Each row was made from one small tree. Brackets hold a mark, then the marks that hang from it, in alphabetical order. Every link used is in the known rows. Write each row's tree.
Known rows
[radu pirog]: [-1.50 -0.87  1.61  1.31  0.40  0.36 -0.09 -1.38 -0.56  0.96 -1.66 -0.09
 -1.12 -0.46 -1.53  2.84 -0.03  0.23  1.98  0.69  0.05  1.54  1.35]
[radu [metad ketif] pirog]: [ 1.90 -1.37  1.05  2.55 -2.03 -1.46  0.21  0.48 -2.61 -0.27 -1.10  0.45
 -0.43  1.23 -1.60  0.34 -0.87 -1.24  0.46  0.04  0.46 -0.38  0.93]
[metad ketif [pirog radu]]: [-0.48 -1.61  0.52  0.12  1.05  0.80  2.40  1.14 -2.26 -1.05  1.68  0.31
  1.26  3.68 -1.95 -1.79 -3.20 -0.03 -2.90  0.44 -1.30 -0.87 -2.55]
[genar [pirog radu]]: [-2.74 -1.07 -0.78 -0.46 -0.25  0.61  0.40  2.52  1.32 -1.81  1.54 -0.62
 -1.59  0.03  1.50 -0.46 -0.35  1.20 -1.81 -0.01  1.00  1.62 -0.44]
[pirog radu]: [-1.48 -0.84  0.18 -0.45  1.69  1.16  0.37  1.40  0.46 -0.34  0.84 -1.71
 -0.97 -0.64 -0.34  1.07 -1.42  1.17 -0.88  0.35 -1.60  1.35 -0.09]
[genar ketif [pirog radu]]: [-3.48  0.08 -0.61  0.64  0.14  2.24  1.53  1.25  0.02 -3.74  0.36  0.65
 -1.78  0.25  2.39 -1.59  0.49  2.24 -1.19  2.42  0.24  1.66  0.79]
[peto [metad ketif [pirog radu]]]: [ 0.83 -0.58 -0.97  1.07  0.75  0.87  0.86 -0.03 -1.43  1.25  3.13  1.52
  0.96  2.77 -0.61 -1.33 -2.19  0.03 -2.71 -0.70 -2.34 -0.42 -1.55]
[ketif metad]: [ 1.37 -2.37  2.96 -0.13  2.21  0.60 -2.12  0.12 -0.10  1.27 -0.77 -0.90
  0.71 -2.93  0.88  0.75  1.52 -1.49  1.91  0.33 -1.77  1.74 -0.46]
[genar [metad ketif] [radu pirog]]: [ 1.00 -0.12 -0.44  0.90 -2.46 -1.84  1.11 -1.82  2.06 -0.17  2.39 -1.11
 -0.45  0.51 -3.96  0.56 -1.54 -0.41  3.15 -1.16  1.85  1.11  1.15]
[metad [radu pirog]]: [-2.45  0.36  0.30  0.54  0.04 -1.21  1.76 -3.46 -1.38  0.25 -2.66  0.20
 -1.66  1.96 -4.09  3.69  0.48 -0.75  1.15  1.54  1.50  0.39  1.16]
[radu metad pirog]: [ 0.33 -1.05  0.56  1.51 -0.69 -0.57 -1.48  0.33 -2.27  0.81 -2.35 -0.25
 -2.00 -0.60  0.08  1.59 -0.78  0.53  0.89 -0.81  0.38  0.61  1.97]
[pirog [radu [metad ketif]]]: [ 2.07 -1.26 -0.32  0.79 -0.64 -0.97  0.52  3.11 -1.52 -1.60  1.35 -1.29
 -0.35  1.03 -0.31 -1.21 -2.36 -0.29 -2.36 -0.45 -1.06 -0.53 -0.66]
[ketif [metad [radu pirog]]]: [-0.45 -0.98  0.91  0.46  0.97 -2.22  0.02 -3.86 -3.19  0.18 -3.43  0.18
 -1.10  0.82 -2.93  2.24  1.83 -2.22  2.23  1.06  1.33  1.85  0.29]
[radu metad]: [ 1.18 -1.04  1.19 -0.08  0.22  0.47 -1.83  2.10  0.09  1.10 -0.84 -1.13
 -0.69 -2.05  1.04  0.93 -0.79  0.36 -0.44 -0.86 -1.31 -0.35  1.03]
[ketif [metad [pirog radu]]]: [ 0.04 -2.32  0.48 -1.02  3.44  0.90 -1.17  0.98 -3.57 -0.27 -0.61 -0.25
  0.17  0.74  1.17 -2.13 -1.79  0.05 -1.30 -0.86 -1.43  1.65 -2.36]
[peto [metad radu]]: [-0.30  1.45 -0.38 -0.25  0.84 -0.25  0.22 -3.16  1.67  2.97  0.30  0.57
 -0.40 -0.51 -1.59  3.36  1.63 -0.58 -0.09  0.30 -1.36  0.03  1.06]
[peto [metad ketif radu]]: [ 1.32  1.00  0.16  0.99 -0.54 -1.21  1.85 -3.04  1.08  2.01  1.69  1.12
  0.91  1.41 -3.15  2.24  1.55 -2.14 -0.51  1.04 -1.35 -1.07  0.05]
[genar ketif [peto metad]]: [ 1.32  2.09  0.63  0.38  0.60  2.12 -1.45  0.46  2.53  1.17 -0.43  0.16
  1.23 -4.03  3.21  0.70  2.60  1.01  1.70  0.98 -1.98 -0.50  1.32]
[metad ketif]: [ 1.07 -1.26  3.06  0.88  0.13  0.39  1.69  0.42  1.35  0.57  1.29 -0.22
  1.65 -0.15 -2.08  1.18  0.19 -1.46  0.08  1.42 -1.67 -0.58 -0.70]
[pirog [radu metad]]: [ 0.52 -1.04 -0.87 -0.28  0.56  0.17 -1.19  3.04 -1.15 -0.51 -0.07 -1.78
 -1.77 -0.85  1.35 -0.15 -2.31  1.27 -1.86 -1.26 -1.08  0.45  0.51]
[ketif [metad radu]]: [ 0.43 -1.08  1.57 -1.16  1.92 -1.08 -0.30 -2.15 -0.98  0.60 -1.81 -0.65
  0.24 -0.61 -1.68  1.71  1.85 -2.36  0.84  1.03 -0.42  0.96 -0.57]
[genar ketif metad]: [-1.77  0.61  1.33 -0.29  0.76  2.27 -1.04 -2.05  1.38  0.86  0.50  0.31
  0.44 -2.31  0.62 -0.89  0.00  1.45  2.72  1.94 -0.83 -0.19  2.54]

Write each row's tree
[ 2.02 -1.71  1.32  0.62 -0.60  0.36  0.18  1.94 -2.87  0.31 -0.04  0.99
  1.49  2.17 -0.37 -1.90 -2.28 -0.79 -2.38 -0.70 -1.18 -2.54 -1.44] | [radu [metad ketif pirog]]
[-0.69 -0.07  0.82  1.64 -1.26 -2.43  3.58 -3.45 -1.95 -0.72 -1.22  0.74
 -0.26  3.66 -5.85  2.60  0.51 -2.00  0.47  2.34  1.45 -0.58  0.09] | [metad ketif [radu pirog]]
[-0.71 -0.40  1.19 -0.45  0.46 -0.72  3.70 -2.20 -2.05 -0.11 -0.33  1.26
  1.98  4.83 -4.39  0.35 -1.03 -1.79 -2.37  1.64 -0.12 -2.67 -2.15] | [metad ketif pirog radu]
[-0.21 -1.34  1.14 -1.62  2.50 -0.45  0.00 -2.39 -3.37  0.72 -2.44  0.71
  0.91  1.86 -1.62  0.01  0.19 -1.72 -0.63  0.43 -0.32 -0.14 -1.97] | [ketif [metad pirog radu]]
[ 0.47  1.03 -0.61  2.54 -1.36 -2.30  2.22 -4.80 -0.98  1.66  0.16  1.85
 -0.31  2.79 -4.54  2.85  1.48 -1.82  0.73  1.12  0.47 -0.07  1.05] | [peto [metad ketif [radu pirog]]]
[-1.15 -1.44  0.46  0.22  3.98  2.57 -0.20 -0.34 -4.83 -2.39 -1.59  1.09
 -0.22  1.02  1.90 -3.07 -0.93  0.93 -0.72  1.60 -2.23  1.87 -1.09] | [genar [ketif [metad [pirog radu]]]]
[ 1.66 -0.57  1.13  1.36  0.39  1.21  0.24 -1.00 -0.33  3.09  2.25  2.24
  2.28  1.47 -0.41 -0.32 -0.54 -0.76 -1.23 -0.45 -2.70 -1.40 -1.00] | [peto [metad ketif pirog]]
[ 2.08 -0.10  2.67 -0.60  1.88  1.08 -1.79  1.43 -0.19 -1.33 -2.75 -1.17
  1.78 -4.16  3.28 -0.98  2.85 -0.75  2.71  1.75 -1.11  0.56 -0.49] | [genar [ketif metad] peto]
[-3.87  0.43 -1.78 -0.45 -1.09  1.34 -0.42  0.38  0.99 -2.38  1.84  0.64
 -1.39 -0.40  2.56 -3.66 -0.50  2.40  0.15  1.11  1.92  0.92  1.72] | [genar ketif metad [pirog radu]]
[ 1.74  0.63 -1.71  0.07 -2.77 -1.59 -0.16  4.12  3.08 -0.90  3.47 -0.35
  1.03 -0.61  2.88 -2.18  1.26 -0.81 -1.81 -1.63  1.43 -0.62 -1.66] | [genar [peto [metad ketif]] [pirog radu]]
[ 2.44  1.38 -1.22 -1.35  0.34  1.76  0.07  3.53 -0.31 -3.10 -2.35 -1.32
  0.12 -0.84  2.79 -1.61 -1.48  2.12 -0.78 -1.36 -0.30 -1.00 -0.43] | [genar ketif peto [radu [metad pirog]]]
[ 3.62  1.08 -1.25 -0.09 -3.37 -1.39  0.63  3.54  6.11 -0.89  3.60 -1.19
  0.87 -2.10  1.89 -0.08  2.04 -0.88 -0.24 -2.67  1.48  0.14 -1.38] | [genar [peto [metad ketif]] pirog radu]
[-3.16 -0.64 -1.72 -1.72 -1.56 -0.29 -1.61  1.53  2.30 -0.40  2.97 -0.76
 -1.09 -0.52  1.83 -2.78 -1.32  1.41 -0.45 -1.42  2.62  0.53  0.56] | [genar metad [pirog radu]]
[-2.24  1.02 -1.03 -0.79 -0.63  0.98  0.61  3.76  1.43 -4.36 -0.36 -0.84
 -0.41 -1.18  3.81 -2.17  1.10  1.88 -0.87  1.39  1.89  0.34 -0.48] | [genar ketif peto [pirog radu]]
[ 0.60  0.64 -0.32  0.59  0.03 -0.55  2.14 -3.20 -1.23  2.27  1.16  2.47
  1.75  3.96 -3.09  0.62 -0.08 -1.66 -2.16  0.28 -1.20 -2.12 -1.17] | [peto [metad ketif pirog radu]]
[ 2.00  1.56 -0.58 -1.12 -0.82 -1.70  1.19 -0.72  0.12  1.65  0.35  1.02
  3.04  2.40 -1.59 -0.23  0.70 -2.05 -1.86 -0.68  0.31 -3.59 -2.35] | [genar [peto [metad ketif pirog radu]]]
[-1.26  1.33 -1.23  0.91 -0.44  1.15  0.60 -3.33  1.21 -1.29 -0.08 -0.40
 -2.07 -1.20 -1.63  0.79 -0.84  2.24  4.28  0.76  1.01  2.47  3.27] | [genar ketif metad [radu pirog]]
[-3.41  0.32 -1.14 -0.97  1.62  2.67 -0.18 -1.19 -2.13 -0.68  0.54  0.95
  0.04  1.52  0.64 -3.82 -3.19  2.83 -0.44  0.95 -0.48 -0.28  0.64] | [genar ketif [metad [pirog radu]]]
[-0.10 -1.53  2.50  0.50  3.48  3.05 -0.71 -1.48 -3.78 -0.72 -2.40  1.85
  1.22 -0.17  1.78 -1.93  0.70  0.07  0.84  1.98 -2.49  0.94 -0.72] | [genar [ketif [metad pirog]]]
[-1.20 -0.12  1.18 -0.39  3.14  1.30  1.06 -3.68 -4.80 -1.40 -3.52  2.13
  0.71  2.34 -0.83 -1.10  1.07 -0.59 -0.14  2.87 -0.99  0.19 -0.70] | [genar [ketif [metad pirog radu]]]
[ 1.73 -0.32 -1.12  1.18 -0.91 -0.67 -0.27  0.80 -0.20 -1.09 -1.26 -1.77
 -3.23 -0.85 -1.01  2.51 -1.60  1.09  1.30 -2.15  0.56  2.28  1.80] | [genar [radu metad pirog]]
[ 0.86  1.33 -1.33 -1.57 -2.20 -2.00 -1.44  0.55  3.81  0.27  0.22 -3.28
 -0.35 -2.93 -0.69  0.90 -0.91  0.92  4.08 -2.96  3.40  0.65  0.84] | [genar metad peto [radu pirog]]
[ 1.27 -0.57 -1.48 -0.47 -2.00 -0.17 -0.50  3.85  2.83 -2.02  0.89 -1.58
 -2.59 -1.51  2.03  0.52 -0.36  1.15 -1.12 -2.75  1.20  1.41  0.39] | [genar pirog [radu metad]]
[-1.18  1.27 -1.08  1.41 -0.05 -1.35  0.27 -4.89 -0.58  2.55 -1.31  1.20
 -1.63  0.99 -2.91  4.05  1.36 -0.40  1.28  0.39  0.36  0.91  1.97] | [peto [metad [radu pirog]]]
[-0.69 -0.09 -1.63 -0.04  2.13  1.81 -0.91 -0.06 -0.91  2.15  1.61  0.88
 -0.36  1.02  1.13 -0.42 -2.11  1.66 -2.24 -1.61 -2.49  0.67 -0.57] | [peto [metad [pirog radu]]]
[ 0.94  0.99 -0.24 -0.85 -1.97 -0.12 -2.60  3.03  4.64  1.80  1.33 -0.13
  0.69 -3.70  4.41  0.00  2.89 -0.08  0.19 -2.01  1.18 -0.41 -0.32] | [genar [peto metad] pirog]
[-0.17  1.86 -0.04  0.40 -1.42  1.52 -1.50  1.72  3.28 -0.32  0.09  1.06
  0.53 -3.46  5.08 -0.95  3.66  1.11  0.77  0.42  0.42 -0.43  1.07] | [genar ketif [peto metad] pirog]
[-2.88  0.75 -0.68 -0.57 -1.13 -2.12 -0.28 -4.63 -0.45  1.92 -1.15  0.12
 -1.05  1.25 -3.95  1.48 -0.46 -0.31  2.63  0.41  3.20 -0.42  2.26] | [genar [metad [radu pirog]]]
[ 2.60  2.06 -0.05 -0.52 -1.48 -2.48  1.10 -0.57  2.38  1.52  0.96 -0.51
  2.34 -0.10 -1.62  1.48  2.27 -2.52 -0.24 -0.02  0.22 -2.70 -0.99] | [genar [peto [metad ketif radu]]]
[ 0.50 -0.17 -2.12 -1.75 -2.39 -1.54 -2.10  6.94  1.09 -2.65 -0.13 -2.40
 -1.05 -1.64  4.82 -2.61 -0.44  1.01 -2.47 -2.74  2.95 -0.88 -0.92] | [genar peto [pirog [radu metad]]]
[-0.50  0.36  0.67 -3.28 -0.32 -0.08 -2.83  1.79  1.48  2.55  0.04 -1.19
  2.83 -1.34  1.59 -2.47 -1.72  0.45  0.99 -2.23  1.44 -2.98 -1.10] | [genar [metad pirog] peto]
[ 0.30  3.42 -0.83 -0.55  0.43  0.37  0.32 -1.86  1.63  0.33 -1.67  0.31
  0.73 -1.71  0.82  1.59  2.94  0.18  0.82  1.75 -0.54 -1.40  1.27] | [genar ketif [peto [metad radu]]]
[ 0.20  0.95 -2.39 -1.02 -1.60 -0.58 -1.92  3.92  3.45  0.15  2.06 -0.87
 -0.35 -2.55  4.46 -1.14  1.30  0.91 -1.38 -2.46  1.40  0.36 -0.71] | [genar [peto metad] [pirog radu]]
